Every row comes from one small tree of marks. The marks that hang from a mark follow it in brackets, in the order of their numbers. Every link used is in the known rows. Which tree was each row made from?
Known rows
j_409[j_56 j_741]: [ 4.55 -1.67 -0.87 -3.61 -1.04 -0.45  1.42 -1.09 -0.76 -0.28  0.96  0.44
 -3.77 -4.28 -0.78  1.04  1.61 -1.70  0.30 -1.72 -1.18  1.66 -0.96  3.38
  3.47 -1.53]
j_200[j_534[j_881]]: [ 0.43 -0.95  1.97 -2.51  0.23  1.84  0.84  0.06  0.22 -1.29  1.38  2.34
 -4.71  2.56  0.12  2.04 -0.70 -1.44  1.78 -2.75 -0.37 -0.69 -1.84  2.38
  2.17 -2.54]
j_56[j_234[j_210]]: [-0.57 -2.55 -0.12 -2.11  0.35 -1.68  0.63 -1.23 -0.55  2.36  0.29  1.29
 -0.74 -0.89 -1.60  2.44 -0.08 -0.04  1.23 -0.77  1.18  0.31 -0.41  0.24
  0.34  1.52]
j_56[j_817]: [-0.49 -1.92  1.63 -1.96 -0.37 -0.74 -1.15  0.80 -2.01  0.74  0.41 -0.28
 -3.15  3.26  0.19  0.55  2.54 -2.57  0.88  0.01 -0.73 -2.20 -3.10  1.03
 -0.08 -1.35]
j_409[j_56[j_234 j_604] j_741]: [ 7.03 -1.51  0.34 -2.72 -1.96 -2.30  1.01 -0.66 -0.35  1.29 -0.70  2.16
 -1.70 -7.42 -0.64  0.13  0.58 -0.43 -0.57 -0.81  0.19  1.93  0.58  1.94
  0.81  0.46]
j_234[j_56[j_604 j_817]]: [ 0.71 -1.90  1.82  1.53  0.89 -0.52 -0.03  0.14 -0.93  2.62 -1.21  0.03
 -2.54  1.27  1.81  1.82  1.85  1.31  0.80  0.79 -0.81 -3.54 -1.94  0.62
 -1.47 -1.52]
j_200[j_534]: [ 0.44 -3.31  1.74 -0.88  0.16  0.72  0.62 -0.50 -1.18 -0.83  2.51  0.27
 -4.97  3.21 -0.45  1.20 -0.39 -1.80  0.62 -2.36 -0.35 -1.50 -3.66  1.15
  1.95 -2.18]
j_741[j_409[j_56[j_234 j_604 j_817]]]: [ 2.33 -1.17  4.70 -1.61 -0.63  0.99 -0.03  0.02 -1.77  2.06 -1.61  0.85
 -4.72 -4.07  0.18 -2.60  1.32 -1.93  0.07  0.04  1.40  0.05 -0.73  0.11
 -1.05 -0.82]
j_409[j_56[j_604 j_817]]: [ 3.09 -0.77  0.95 -1.37 -0.38 -0.69  0.25  0.43 -1.93  1.84 -0.80  0.75
 -3.24 -1.42 -0.48  0.40  2.15 -3.20 -0.21  0.64  0.37 -1.44 -2.51  1.12
 -0.32 -1.11]
j_817[j_56[j_234[j_210] j_604] j_388]: [ 1.98 -0.83  1.01 -1.01 -0.10 -1.86  2.04 -1.13 -0.02  2.67  1.62 -2.09
 -1.10  0.92  1.81  3.20  0.61  0.12 -0.12  1.24  1.15 -3.08 -2.60  0.04
  1.36  1.83]
j_881[j_210[j_606] j_534]: [-1.91  0.52  1.67  0.62  3.07  3.58 -0.11 -1.12  0.97  0.25  3.15  1.41
 -3.85  7.88  1.53  1.09 -0.71 -0.61  3.08  0.40  1.67 -1.08 -5.84  0.21
  0.38 -1.46]
j_234[j_56[j_604]]: [ 0.29 -1.64  0.28  1.77  1.12 -1.82  1.04 -1.26 -0.66  1.87 -0.54  0.36
 -2.54  0.67  0.25  2.42  0.09  1.24  0.62 -0.53  0.39 -3.88 -1.61  0.97
  0.05 -1.18]
j_741[j_409[j_56]]: [ 0.02 -1.06  2.41 -2.10  0.26  1.52  1.18 -1.51 -1.88  0.14  0.26 -0.26
 -6.42 -2.01 -1.14 -1.30  0.72 -2.96  0.52 -1.80  1.19 -0.49 -1.67  1.59
  2.31 -2.18]
j_234[j_56[j_604 j_817] j_210]: [-0.50 -2.33  1.63  1.46  2.22  0.15  0.94 -0.29 -1.32  5.51 -1.28  0.39
 -2.08  0.66  1.96  3.00  1.71  3.42  2.61  2.74 -0.65 -2.19 -1.62  0.36
 -2.02 -1.23]
j_989[j_881[j_534[j_200]]]: [-1.43 -0.30  2.95 -1.26 -0.47 -1.79  0.08  0.22 -0.41 -0.88  0.32  1.42
  1.59  3.16  0.45 -0.15  0.03 -1.41  1.67 -3.19  1.91 -0.99 -2.74  1.10
  3.57 -1.11]
j_56[j_234[j_210[j_881[j_534]]] j_604 j_817]: [ 1.90 -0.57  4.80  0.28  0.03 -0.82 -0.45  0.91 -1.16  3.98 -1.74  2.58
  1.87 -0.16  1.70  0.16  1.35  2.14  1.33  4.61  1.01 -0.47 -0.60 -1.57
 -2.45  1.21]
j_741[j_409]: [-1.82 -1.31  3.32 -1.58 -0.08 -0.27  0.12 -1.35 -2.52  0.17  0.53 -0.31
 -6.07  1.12 -0.75 -1.85 -0.08 -2.04  1.32 -1.40  1.46 -2.08 -2.22  1.12
  1.30 -2.08]
j_881[j_534[j_200]]: [-0.10 -2.50  4.00  0.19  0.43 -2.27  0.90  0.03 -0.26  0.11  2.88  1.15
 -1.44  5.80 -0.13  0.21 -0.36 -2.05  0.78 -2.92  1.12 -2.44 -4.48 -0.63
  4.52 -2.65]
j_534[j_200 j_881[j_210[j_606]]]: [-2.57  0.84  0.06 -2.01  1.00 -1.38  0.17  1.32  4.41  0.85 -0.30  5.11
 -2.70  2.90  0.18  3.51 -1.57 -3.26  4.00 -0.95  0.99  0.04 -1.04  0.85
  1.20 -2.41]
j_881[j_534]: [-0.08 -1.05  3.04 -0.41  0.88  0.32  0.63 -1.24 -1.85 -0.64  3.05  0.05
 -2.52  6.08 -0.02 -0.03  0.24 -0.93  0.74 -2.24  1.16 -2.74 -4.72  0.83
  3.32 -1.68]
j_989[j_881]: [-2.12  0.42 -0.54 -2.78 -0.91 -1.80 -0.51 -0.65 -1.51 -1.14 -1.05  0.56
  0.23  0.60 -0.78  0.78  0.59 -1.91  1.56 -2.13  1.60 -1.15 -1.32  2.75
  1.42  0.19]
j_234[j_56]: [-1.19 -2.38 -0.56  0.54  1.50  0.03  1.17 -1.54  0.06  0.55  0.51 -0.66
 -2.97  1.40  0.08  3.46  0.92  0.66  0.60 -1.95 -0.67 -2.73 -1.43  1.56
  2.00 -1.37]
j_534[j_200]: [-1.01 -3.41  0.84 -0.89 -0.73 -5.46  0.48  0.44  0.29  0.75  0.94  1.41
 -1.98  2.28 -1.79  1.61 -0.45 -4.13  0.63 -2.57  0.67 -2.29 -2.38 -0.24
  3.32 -2.13]
j_210[j_606 j_881]: [-2.62  1.98 -0.75  0.34 -1.21  1.26  0.53 -2.13  1.15 -0.80  0.01  0.12
  0.43  3.50 -1.49  3.52  1.83 -2.98  1.06  2.80  0.30 -1.16 -0.53 -0.11
  2.23 -0.36]
j_234[j_56[j_604 j_817[j_388]]]: [ 1.39 -1.02  2.48  1.20  1.12 -0.14  1.35  0.38 -0.80  2.23 -0.05 -1.11
 -2.24  1.57  2.42  2.41  2.10  1.26  0.43  0.45 -1.39 -4.54 -3.06 -0.03
 -1.40 -1.76]
j_881[j_210[j_606] j_534[j_200]]: [-2.00 -0.90  2.67  1.28  2.62  0.98  0.15  0.10  2.51  1.00  2.99  2.44
 -2.80  7.66  1.42  1.25 -1.32 -1.74  3.04 -0.41  1.59 -0.81 -5.60 -1.26
  1.54 -2.42]
j_234[j_56[j_604 j_817] j_210[j_606 j_881]]: [-1.82  0.54  1.21  3.11  1.32  3.03  1.18 -1.07  0.95  5.06 -2.24  0.44
  0.82  1.44  2.22  4.78  2.99  3.13  2.96  6.18 -1.05 -1.11  0.06 -0.88
 -1.68 -0.75]
j_989[j_881[j_210[j_606] j_534]]: [-2.89  2.11  1.10 -0.90  1.69  2.88 -0.71 -0.68  0.56 -0.78  0.56  1.63
 -0.24  4.92  1.79  0.54 -0.16 -0.21  3.46 -0.60  2.27  0.14 -3.93  1.62
  0.24 -0.15]
j_409[j_56[j_234 j_817] j_741]: [ 5.94 -2.60  1.11 -4.12 -1.71  0.82  0.16  0.60  0.11  0.70 -0.29  0.85
 -2.10 -6.17  0.60  0.53  3.14 -1.01 -0.18 -0.96 -1.98  3.43  0.45  2.16
  1.11 -0.07]

Which tree is each row?
[ 8.19 -0.94  2.56 -3.31 -1.93 -0.56  1.33  1.06 -0.47  1.63 -0.22  0.70
 -1.31 -6.57  1.47  0.09  2.54 -0.45 -0.60  0.12 -1.49  1.26 -0.94  0.98
 -0.75 -0.10] => j_409[j_56[j_234 j_604 j_817[j_388]] j_741]
[-1.92  1.22  2.80  1.81 -0.82  1.17  1.08 -1.20  2.20 -0.49  1.33  0.94
  1.83  6.02 -0.20  2.71  1.30 -2.56  1.16  1.76  0.58 -1.09 -1.99 -1.69
  4.39 -1.75] => j_210[j_606 j_881[j_534[j_200]]]
[ 6.04 -1.92  1.52 -4.57 -0.67  1.66  2.14  0.49  0.04  2.14  0.86  0.01
 -1.44 -6.11  1.44  1.88  3.32  0.36  0.61 -0.14 -2.61  3.31 -0.58  1.47
  0.82 -0.17] => j_409[j_56[j_234[j_210] j_817[j_388]] j_741]
[ 0.05  0.04  2.30  1.82  2.42  1.03  2.63 -0.06 -0.21  4.16 -1.25 -0.09
  0.33  0.06  2.98  4.20  2.31  4.06  2.12  5.07 -1.62 -2.68 -1.01 -0.52
 -1.15 -1.22] => j_234[j_56[j_604 j_817[j_388]] j_210[j_881]]
[-3.61  1.77 -1.60 -1.86  0.87  0.88 -1.10 -0.52  0.69 -0.42 -0.93  1.61
 -0.88  2.13  0.50  1.59 -0.12 -1.64  3.37 -0.14  1.97  0.19 -2.23  2.24
 -0.93  0.42] => j_989[j_881[j_210[j_606]]]
[ 1.45 -0.82  3.03 -0.34 -0.45 -2.09 -0.66  0.95 -1.07  4.19 -2.69  2.66
  1.47 -1.91  0.86  0.85  1.37  1.25  1.30  4.86  0.78 -0.44  0.46 -1.16
 -3.25  1.56] => j_56[j_234[j_210[j_881]] j_604 j_817]
[ 7.43 -1.81  1.97 -2.95 -2.11 -0.98 -0.06  0.87 -0.64  2.07 -1.31  1.77
 -1.64 -6.82  0.79 -0.51  2.31 -0.41 -0.26  0.46 -0.94  2.26  0.24  1.57
 -0.75  0.18] => j_409[j_56[j_234 j_604 j_817] j_741]
[ 1.78 -1.06  4.52 -2.84 -0.11  2.83  1.23  0.04 -1.07  0.69  0.19 -0.81
 -4.83 -3.23  0.57 -1.24  2.13 -2.45 -0.13 -1.39  0.04  0.26 -1.54  0.09
  0.54 -1.18] => j_741[j_409[j_56[j_234 j_817[j_388]]]]
[ 0.98 -0.59  4.16 -2.60  0.31  2.88  1.40 -0.08 -2.03  0.48  0.73 -1.40
 -6.15 -1.27  0.56 -1.33  2.29 -3.01  0.46 -1.00 -0.25 -0.96 -2.87  0.83
  1.15 -2.63] => j_741[j_409[j_56[j_817[j_388]]]]
[-0.26  0.30 -0.01 -1.24 -0.26  1.80  2.40 -1.90  2.13  1.07  2.05 -3.07
  0.36  2.10  1.72  5.39  2.22 -0.61  0.15  1.98 -0.14 -1.17 -1.29 -0.16
  3.51  1.92] => j_817[j_56[j_234[j_210[j_606 j_881]]] j_388]
[-0.81  0.04  1.11 -1.81  1.55  3.95  0.38  0.12  2.07 -0.67  1.44  3.15
 -5.53  3.83  1.17  2.71 -1.35 -1.24  3.20 -1.08 -0.10  0.42 -2.58  1.99
  0.36 -2.34] => j_200[j_534[j_881[j_210[j_606]]]]
[-0.72 -0.57  3.28  0.62  0.28 -1.80  1.10 -0.15  0.56 -1.15  1.18  1.78
  0.80  3.89 -0.05  1.17  0.25 -1.35  0.70  0.81  0.64 -1.84 -1.84 -0.49
  5.06 -1.93] => j_210[j_881[j_534[j_200]]]
[ 1.78  0.18  1.07 -0.58 -0.13 -1.56  2.24 -1.14  0.54  2.03  0.89 -1.66
  0.22  0.24  2.00  3.55  0.80  0.59 -0.22  2.93  0.87 -2.76 -1.43 -0.14
  1.94  2.01] => j_817[j_56[j_234[j_210[j_881]] j_604] j_388]
[ 1.11 -0.46  3.15 -1.20 -0.07  0.06  1.03 -1.27 -2.49  1.24 -0.57  0.49
 -6.08 -2.53 -0.97 -2.09  0.04 -2.49  0.51 -0.66  2.04 -1.45 -1.82  1.13
  0.84 -1.96] => j_741[j_409[j_56[j_604]]]
[-3.10 -0.56  1.68  3.29  2.27  3.62  2.90 -2.13  2.81  3.17  0.53  0.41
  1.50  3.70  1.42  5.73  1.52  2.90  2.85  2.61 -0.73 -0.10 -0.59 -1.29
  3.43 -1.73] => j_234[j_56 j_210[j_606 j_881[j_534[j_200]]]]
[ 1.51 -1.90  0.29 -0.47 -1.32 -2.92 -0.75 -1.16 -0.16  1.47 -0.10 -0.58
 -1.83  0.63  0.67  1.42  0.33 -1.21 -0.67  0.59  2.08 -2.46 -0.88  1.17
  1.70  2.10] => j_817[j_56[j_234 j_604]]
[-1.15 -2.13  1.40 -0.11  2.83  2.44  2.48 -0.34 -0.40  3.82  0.93 -1.67
 -2.16  1.77  2.40  4.61  2.80  2.81  2.30  0.97 -2.34 -1.92 -2.75  0.32
 -0.10 -1.73] => j_234[j_56[j_817[j_388]] j_210]
[-2.57  2.64 -1.10 -2.83  1.59  1.77 -0.13 -0.23  2.35  0.01 -0.12  3.78
 -3.91  3.31  0.30  3.31 -0.85 -1.84  3.93 -0.03  1.12 -0.25 -1.36  2.55
 -0.18 -1.20] => j_534[j_881[j_210[j_606]]]
[ 0.27 -1.43  2.14  1.14  2.45  0.60  2.33 -0.09 -1.10  5.13 -0.16 -0.68
 -1.80  1.01  2.70  3.62  1.94  3.37  2.27  2.34 -1.27 -3.13 -2.87 -0.24
 -2.02 -1.54] => j_234[j_56[j_604 j_817[j_388]] j_210]
[ 2.81 -0.38 -0.37 -1.05  0.14 -1.14  1.87 -1.12 -0.09  2.51 -1.61  2.51
  0.05 -5.27 -1.63  2.28  0.35 -0.65 -0.15  1.78  1.65  0.80  0.79  0.30
  0.56  1.34] => j_409[j_56[j_234[j_210[j_881]] j_604]]
[ 6.40 -1.25  1.53 -2.68 -1.67 -1.04  0.22  0.61 -1.77  1.80 -0.66  1.11
 -3.29 -4.45  0.88 -0.60  2.54 -1.14  0.51  0.94 -1.27  0.74 -1.42  2.47
 -0.05 -1.61] => j_409[j_56[j_604 j_817] j_741]
[-1.77 -0.32  0.51 -2.83  1.73 -3.34  0.16  2.01  3.26  0.57 -0.49  5.66
 -3.31  1.56  0.27  2.49 -2.30 -2.54  3.68 -1.56  1.04 -0.43 -0.98  1.57
  1.73 -2.50] => j_534[j_200 j_881[j_210]]
[-2.10  0.96  1.47 -1.61  2.39  0.99 -0.70  0.02 -0.47 -1.13  0.48  2.10
 -0.94  3.53  1.88 -0.53 -0.92  0.54  3.13 -1.26  2.35 -0.37 -3.79  2.50
  0.73 -0.33] => j_989[j_881[j_210 j_534]]
[-1.06 -2.36  3.14  0.34  3.53 -1.40  0.17  0.97  1.24  0.54  2.85  3.08
 -3.62  5.97  1.56  0.07 -2.23 -0.78  2.67 -1.16  1.67 -1.44 -5.51 -0.16
  2.07 -2.56] => j_881[j_210 j_534[j_200]]
[ 1.17 -0.16  3.35 -0.97  0.15  0.64  1.52 -1.36 -1.24  2.25 -1.87  1.70
 -3.16 -5.41 -0.66 -1.03  0.05 -0.40  0.70  1.71  2.12  0.74  0.82  0.11
  0.39 -0.23] => j_741[j_409[j_56[j_234[j_210[j_881]] j_604]]]
[ 1.68  0.04  0.80 -0.67 -0.48 -2.33  1.67 -1.04 -0.95  0.56  2.34 -3.07
 -3.03  3.59  1.78  2.37  0.94 -1.93 -0.59  0.47  0.77 -5.39 -4.46  1.05
  2.59 -0.15] => j_817[j_56[j_604] j_388]
[-2.13 -0.76  0.88  0.82  1.95  4.83  2.46 -1.17  0.98  4.27  1.06 -2.29
 -1.34  3.53  2.34  5.91  3.65  1.82  2.81  1.65 -2.41 -1.32 -2.77 -0.68
 -0.60 -1.52] => j_234[j_56[j_817[j_388]] j_210[j_606]]
[ 3.54 -0.59  3.93 -1.29 -1.21 -2.48  0.06  1.59 -1.29  2.19 -0.38  0.52
 -0.18 -0.31  1.25  0.16  1.53 -1.07 -0.56  0.81  0.23 -3.09 -2.65 -1.51
 -3.40  0.72] => j_56[j_234 j_604 j_817[j_388]]
[ 2.55 -1.68  3.16 -0.83 -1.50 -3.03 -1.66  1.33 -1.52  2.71 -1.72  1.72
 -0.59 -0.76  0.39 -0.61  1.25 -1.03 -0.04  1.24  1.03 -1.85 -1.27 -0.84
 -3.47  1.09] => j_56[j_234 j_604 j_817]
[ 0.96 -0.46  1.06 -0.07 -0.24 -3.61  0.68 -0.90 -0.69  3.30 -1.88  3.05
  1.43 -2.60 -1.01  1.63 -0.82  1.21  0.88  3.34  2.21 -0.87  0.99 -0.72
 -1.37  1.94] => j_56[j_234[j_210[j_881]] j_604]
[ 0.79 -1.82  2.62 -2.80  0.36  0.39  1.05  0.90 -0.66  2.81  0.95 -0.50
 -0.28  0.17  1.16  2.38  2.34 -0.06  1.02  0.47 -1.05 -0.55 -2.25 -1.00
 -1.53  0.70] => j_56[j_234[j_210] j_817[j_388]]
[ 4.07 -0.68 -0.85 -2.97 -1.20  1.89  1.98 -1.70  1.52  1.52 -0.30  1.40
  0.11 -6.44 -0.62  3.11  2.11  0.19  0.95  1.17 -1.00  4.65  2.07  1.64
  2.49  0.74] => j_409[j_56[j_234[j_210[j_606 j_881]]] j_741]
[ 5.71 -0.86 -0.17 -2.19 -1.65 -0.30  1.62 -1.49  0.25  3.33 -0.67  1.95
 -0.82 -6.54 -0.61  1.73  1.01  0.38  0.95  0.89  0.25  3.14  0.68  1.24
  0.03  0.78] => j_409[j_56[j_234[j_210[j_606]] j_604] j_741]
[-2.87  0.94  1.85 -0.39  1.33  0.86 -0.47  0.30  1.87 -0.17  0.38  2.40
  0.51  4.74  1.73  0.70 -0.74 -1.13  3.49 -1.22  2.27  0.34 -3.67  0.63
  1.24 -0.93] => j_989[j_881[j_210[j_606] j_534[j_200]]]
[-0.75 -0.41  3.32 -0.53 -0.10  3.39 -0.21 -0.12  0.74  2.76 -0.22  0.88
  1.94  2.26  1.27  2.32  3.04  0.68  1.89  3.34 -0.28  1.55 -0.47 -1.60
 -0.50  1.06] => j_56[j_234[j_210[j_606 j_881[j_534]]] j_817]
[-1.86 -0.60 -0.44  2.65  1.54  1.35  1.93 -2.60  0.35  5.22 -0.45  0.10
 -1.30  1.99  0.38  4.88  0.89  2.40  2.73  2.14  0.40 -1.89 -1.47 -0.27
 -1.06 -0.69] => j_234[j_56[j_604] j_210[j_606]]
[ 0.62 -0.70  2.75 -2.28  0.36  0.73  1.31  0.93 -0.01  2.07  0.03  0.04
  1.36 -0.63  1.38  2.80  2.68  0.45  1.00  2.66 -1.29 -0.08 -0.79 -1.15
 -0.82  0.94] => j_56[j_234[j_210[j_881]] j_817[j_388]]
[ 4.96 -2.00  0.69 -3.87 -1.26  0.82  0.43  0.37 -1.09  0.46  0.40  0.11
 -3.77 -3.69  0.66  0.34  3.36 -1.68  0.56 -0.51 -2.33  1.97 -1.23  3.09
  1.92 -1.83] => j_409[j_56[j_817] j_741]
[ 1.19 -1.57  0.93 -0.59 -0.25 -4.01  0.41 -0.93 -1.40  3.95 -1.01  2.53
 -0.22 -1.76 -1.31  1.26 -1.08  0.68  1.05  1.06  2.49 -1.24 -0.55 -0.49
 -2.05  1.74] => j_56[j_234[j_210] j_604]
[-1.46 -0.76  1.48  0.59  2.86  2.88  2.78 -0.31  0.44  2.87 -0.20 -1.04
 -0.16  0.78  2.75  5.15  3.11  3.46  2.30  3.66 -2.67 -1.52 -0.83  0.11
  0.81 -1.46] => j_234[j_56[j_817[j_388]] j_210[j_881]]
[ 1.68 -1.55  2.86 -2.81 -0.67 -0.26  0.28  1.27 -0.38  0.60  1.04 -0.80
 -0.72  0.57  0.91  1.45  2.54 -1.81 -0.36 -0.97 -1.12 -1.57 -2.49 -0.81
 -1.02  0.52] => j_56[j_234 j_817[j_388]]
[ 0.64  0.27  2.64  0.39 -1.17 -0.20 -0.69  0.29 -0.01  4.64 -2.56  2.13
  2.13 -0.53  0.70  1.80  2.04  0.45  1.72  5.51  0.73  0.11  0.33 -2.00
 -3.72  1.72] => j_56[j_234[j_210[j_606 j_881]] j_604 j_817]
